Each row was made from one path, in order. Every step used is in the known rows, and no mark comes twice. Write each row's path.
Known rows:
c/p/m/s/g: [-8.1, -19.2, -18.4, -34.2, 9.2, 1.7, -11.7, 34.5, 19.3, -2.9, -22.2, -20.6, 46.3, 26.3, 12.3, 16.3, 22.9, -11.4, -13.6]
p/m: [-13.0, 1.3, -31.9, -19.3, 4.1, -12.3, 2.2, 26.2, 17.0, 14.4, -16.5, -1.2, 32.0, 24.4, 5.7, 27.7, 11.9, 1.4, 2.9]
b/m: [19.3, -5.5, -20.1, -3.7, -3.1, 12.5, -6.4, 11.9, -10.2, -14.3, -3.8, 2.1, 3.5, 62.3, -20.8, 5.7, -11.5, -6.1, 4.4]
a/g/b/m/s/p: [19.6, 4.6, 0.7, -26.3, -5.3, -25.7, 6.9, 11.2, -3.4, -13.1, -3.5, -8.7, 23.4, 42.8, 4.7, 20.8, -17.0, -18.6, 13.9]
s/p/c/m/g: [-20.0, 5.4, 22.7, -23.7, 15.8, 16.2, -16.1, 22.1, -15.8, -2.8, -34.1, -29.3, 28.2, 26.6, -2.6, 1.2, 0.5, -6.0, -40.5]
a/g/b: [12.4, 5.1, 1.2, -18.9, -14.9, -34.8, 18.2, -1.8, 1.5, 4.2, 7.7, 5.9, 19.0, 0.0, 5.7, 11.1, -15.9, -15.3, 24.6]
b/m/c: [18.7, 0.4, -22.2, -4.6, -4.6, 13.0, -1.3, 25.6, -7.4, -23.7, -5.2, -2.9, 15.0, 55.9, -16.5, 3.5, -19.6, -1.7, -22.4]
s/p: [-9.4, -8.3, 27.6, -8.0, 8.1, 11.4, -21.4, 6.0, 9.1, -8.9, -14.3, -24.1, -1.5, 6.9, 6.6, 14.2, -1.1, -4.4, -35.9]
m/c/p: [-2.8, -9.8, -2.8, -11.6, -5.7, 5.7, 5.3, 23.4, 12.8, -17.9, -12.3, -11.9, 33.1, -15.6, 5.9, -8.5, -8.4, -0.3, -57.0]
a/g/b/m: [22.1, 2.5, -8.4, -20.1, -15.8, -28.5, 14.9, 3.8, -3.7, -2.8, 6.4, 6.7, 20.7, 30.8, -4.5, 13.8, -21.5, -18.8, 26.5]
s/p/g/b/m/c: [1.6, 4.6, 19.5, -2.8, -7.4, 22.8, -23.0, 33.6, 15.2, -13.8, -7.7, -28.0, 4.9, 26.3, 0.3, 39.0, 5.1, -15.2, -46.9]
m/s/p/g/b: [-0.8, 16.3, 17.7, -8.9, 19.1, 10.0, -18.5, 31.4, 4.1, -23.4, -16.8, -41.1, 7.5, 34.9, 23.9, 33.1, 22.2, -7.4, -25.2]
b/m/c/p: [17.2, -12.3, -22.2, -11.8, -6.6, 16.9, -3.1, 28.3, -1.4, -27.0, -12.5, -6.3, 26.4, 52.0, -16.7, 0.1, -17.1, -6.2, -35.6]
g/b/m/s: [35.7, -2.8, -22.2, -39.0, 1.5, -13.3, -9.7, 39.3, -19.2, -18.6, -13.1, -16.4, 28.1, 62.5, -4.1, 33.7, -21.5, -2.4, 22.0]
c/m/s/g: [-7.0, -13.7, 3.5, -26.7, 13.5, 4.9, -16.5, 20.1, 1.8, -9.2, -13.1, -18.4, 43.7, 50.3, -1.3, -1.5, 32.5, -9.7, 0.5]
c/m: [-11.5, -21.2, -2.3, -16.9, -1.5, 1.2, -1.9, 5.5, 8.2, -0.2, -17.9, -0.4, 42.4, 26.3, -13.1, -7.7, 19.4, -5.3, -16.0]
p/c/m/g: [-14.8, 19.8, -7.3, -23.3, 10.9, 7.0, 7.2, 22.8, -35.2, 8.9, -28.4, -8.0, 42.1, 28.5, -13.0, -17.3, 2.0, -2.1, -6.3]
a/g/m: [6.2, 15.8, -5.2, -16.6, -3.1, -23.9, 24.3, 3.8, 5.1, 1.1, 4.9, 13.1, -11.7, 22.7, 23.4, 8.0, 5.3, -16.7, 27.0]
s/p/m/g: [-16.6, 12.5, 13.7, -26.9, 17.6, 9.8, -19.3, 32.5, 13.1, 11.7, -19.7, -16.3, 15.0, 35.8, 18.5, 36.1, 17.0, -15.0, -27.0]
b/m/s: [20.9, 4.5, -21.1, -9.2, 13.5, 10.6, -8.3, 22.3, -15.8, -28.3, -13.1, -13.2, 9.8, 82.7, -6.5, 10.8, -2.1, -3.7, 4.4]

Which path is each row?
[-13.5, 6.6, -34.2, -20.3, 2.2, -12.1, 6.9, 40.0, 19.7, 5.4, -18.0, -6.4, 44.2, 17.3, 9.3, 24.9, 3.6, 5.7, -23.8] -> p/m/c
[-7.7, 17.9, -9.3, -34.4, 8.2, -0.4, 5.5, 30.8, -38.0, 9.4, -30.1, -10.4, 49.2, 30.5, -13.0, -8.7, -4.4, -2.3, 0.4] -> p/c/m/g/b
[30.8, -8.9, -2.7, -33.5, -10.2, 4.1, -29.3, 37.8, -11.5, 0.2, 23.2, -11.8, 12.5, 39.8, -12.0, 25.5, -16.1, -15.0, 36.1] -> s/g/b/m/c
[21.3, -9.4, 8.3, -31.5, -7.7, -2.0, -29.1, 24.7, -7.9, 11.4, 25.7, -10.2, 4.7, 13.0, -3.8, 23.9, -6.6, -14.2, 46.6] -> s/g/b
[34.8, -9.7, -21.2, -35.1, -9.6, -11.8, -8.9, 31.9, -15.2, -8.8, -6.5, -5.6, 23.7, 49.1, -14.0, 31.3, -28.5, -4.6, 21.8] -> g/b/m
[15.2, 1.8, 1.8, -29.7, 3.6, 8.7, -22.3, 30.1, -3.8, 8.9, 22.3, -3.0, -25.5, 35.4, 14.2, 20.7, 14.4, -15.3, 49.3] -> s/g/m
[-4.3, 8.4, 18.0, -13.6, 28.7, 4.8, -16.9, 19.4, -2.0, -26.3, -22.8, -38.8, 7.9, 33.2, 24.3, 16.4, 13.0, 0.5, -25.4] -> m/s/p
[-10.2, -10.6, 9.8, -25.9, 11.5, 6.0, -15.6, 29.8, 10.3, -16.4, -30.4, -29.6, 49.8, 50.8, 3.5, 17.9, 32.4, -10.5, -31.1] -> c/m/s/p/g/b
[11.6, 14.9, -18.6, -30.6, 6.6, -5.3, 10.1, 44.4, 0.2, -11.7, -9.5, -1.4, -10.0, 30.5, 30.0, 19.8, 1.5, 1.9, -4.0] -> g/m/c
[-2.5, -7.3, -16.4, -44.9, 2.8, -1.4, -1.8, 40.0, 13.7, 14.3, -20.8, -2.4, 47.0, 22.5, 12.6, 24.4, 16.2, -19.6, -11.2] -> c/p/m/g/b
[-8.2, 18.9, 20.2, 2.7, 21.5, 16.9, -17.3, 22.9, 6.9, -23.6, -15.5, -38.5, 0.5, 32.7, 23.6, 23.9, 29.6, -6.8, -31.1] -> m/s/p/g
[-16.4, 0.3, -15.6, -17.3, 4.3, 0.0, 6.7, 15.0, -27.9, -1.6, -34.4, -15.8, 48.0, 16.9, -21.1, -21.1, -7.5, 9.6, -13.5] -> p/c/m
[18.4, 36.2, 12.5, -34.9, 8.6, -0.7, -1.9, 31.8, -21.1, 22.1, 9.9, 10.6, 3.2, 27.2, 17.3, 25.3, 5.3, -24.0, 28.5] -> m/g/b
[7.4, 23.3, -6.0, -20.7, 8.4, -25.3, 23.4, 11.0, 1.2, -8.6, -1.3, 2.4, -6.9, 36.5, 33.4, 11.0, 11.8, -15.2, 26.8] -> a/g/m/s
[4.0, 20.1, 3.5, -23.7, 11.0, -21.6, 16.0, 13.0, 4.4, -11.5, -6.3, -5.7, -7.5, 39.2, 35.5, 15.8, 11.7, -16.4, 14.3] -> a/g/m/s/p
[33.4, -14.5, -22.7, -41.1, -12.6, -8.9, -6.1, 43.2, -9.1, -17.4, -12.7, -11.6, 40.3, 41.3, -11.2, 26.4, -32.7, -4.4, -6.0] -> g/b/m/c/p
[2.0, 1.9, 20.3, -2.3, -6.8, 22.7, -25.5, 27.2, 13.7, -9.4, -6.7, -25.6, -1.0, 29.6, -2.1, 40.4, 9.0, -17.4, -33.7] -> s/p/g/b/m
[-0.2, 31.9, -8.3, 11.4, -9.2, 21.1, 6.9, 39.3, 17.7, -3.2, 8.7, 0.2, -23.1, 19.5, 19.1, 30.0, 35.4, -13.7, -15.1] -> p/g/m/c
[-0.9, 6.4, -29.0, -40.0, 16.6, -15.7, -13.9, 48.8, 7.1, 5.8, -13.4, -21.9, 41.1, 50.7, 17.5, 43.1, 18.1, -3.1, 25.3] -> p/m/s/g/b
[-15.4, 6.6, 31.3, 15.4, -2.2, 28.8, -21.4, 11.5, 21.0, -5.4, -3.4, -22.8, -12.6, 6.0, 4.9, 25.2, 23.3, -15.1, -44.8] -> s/p/g
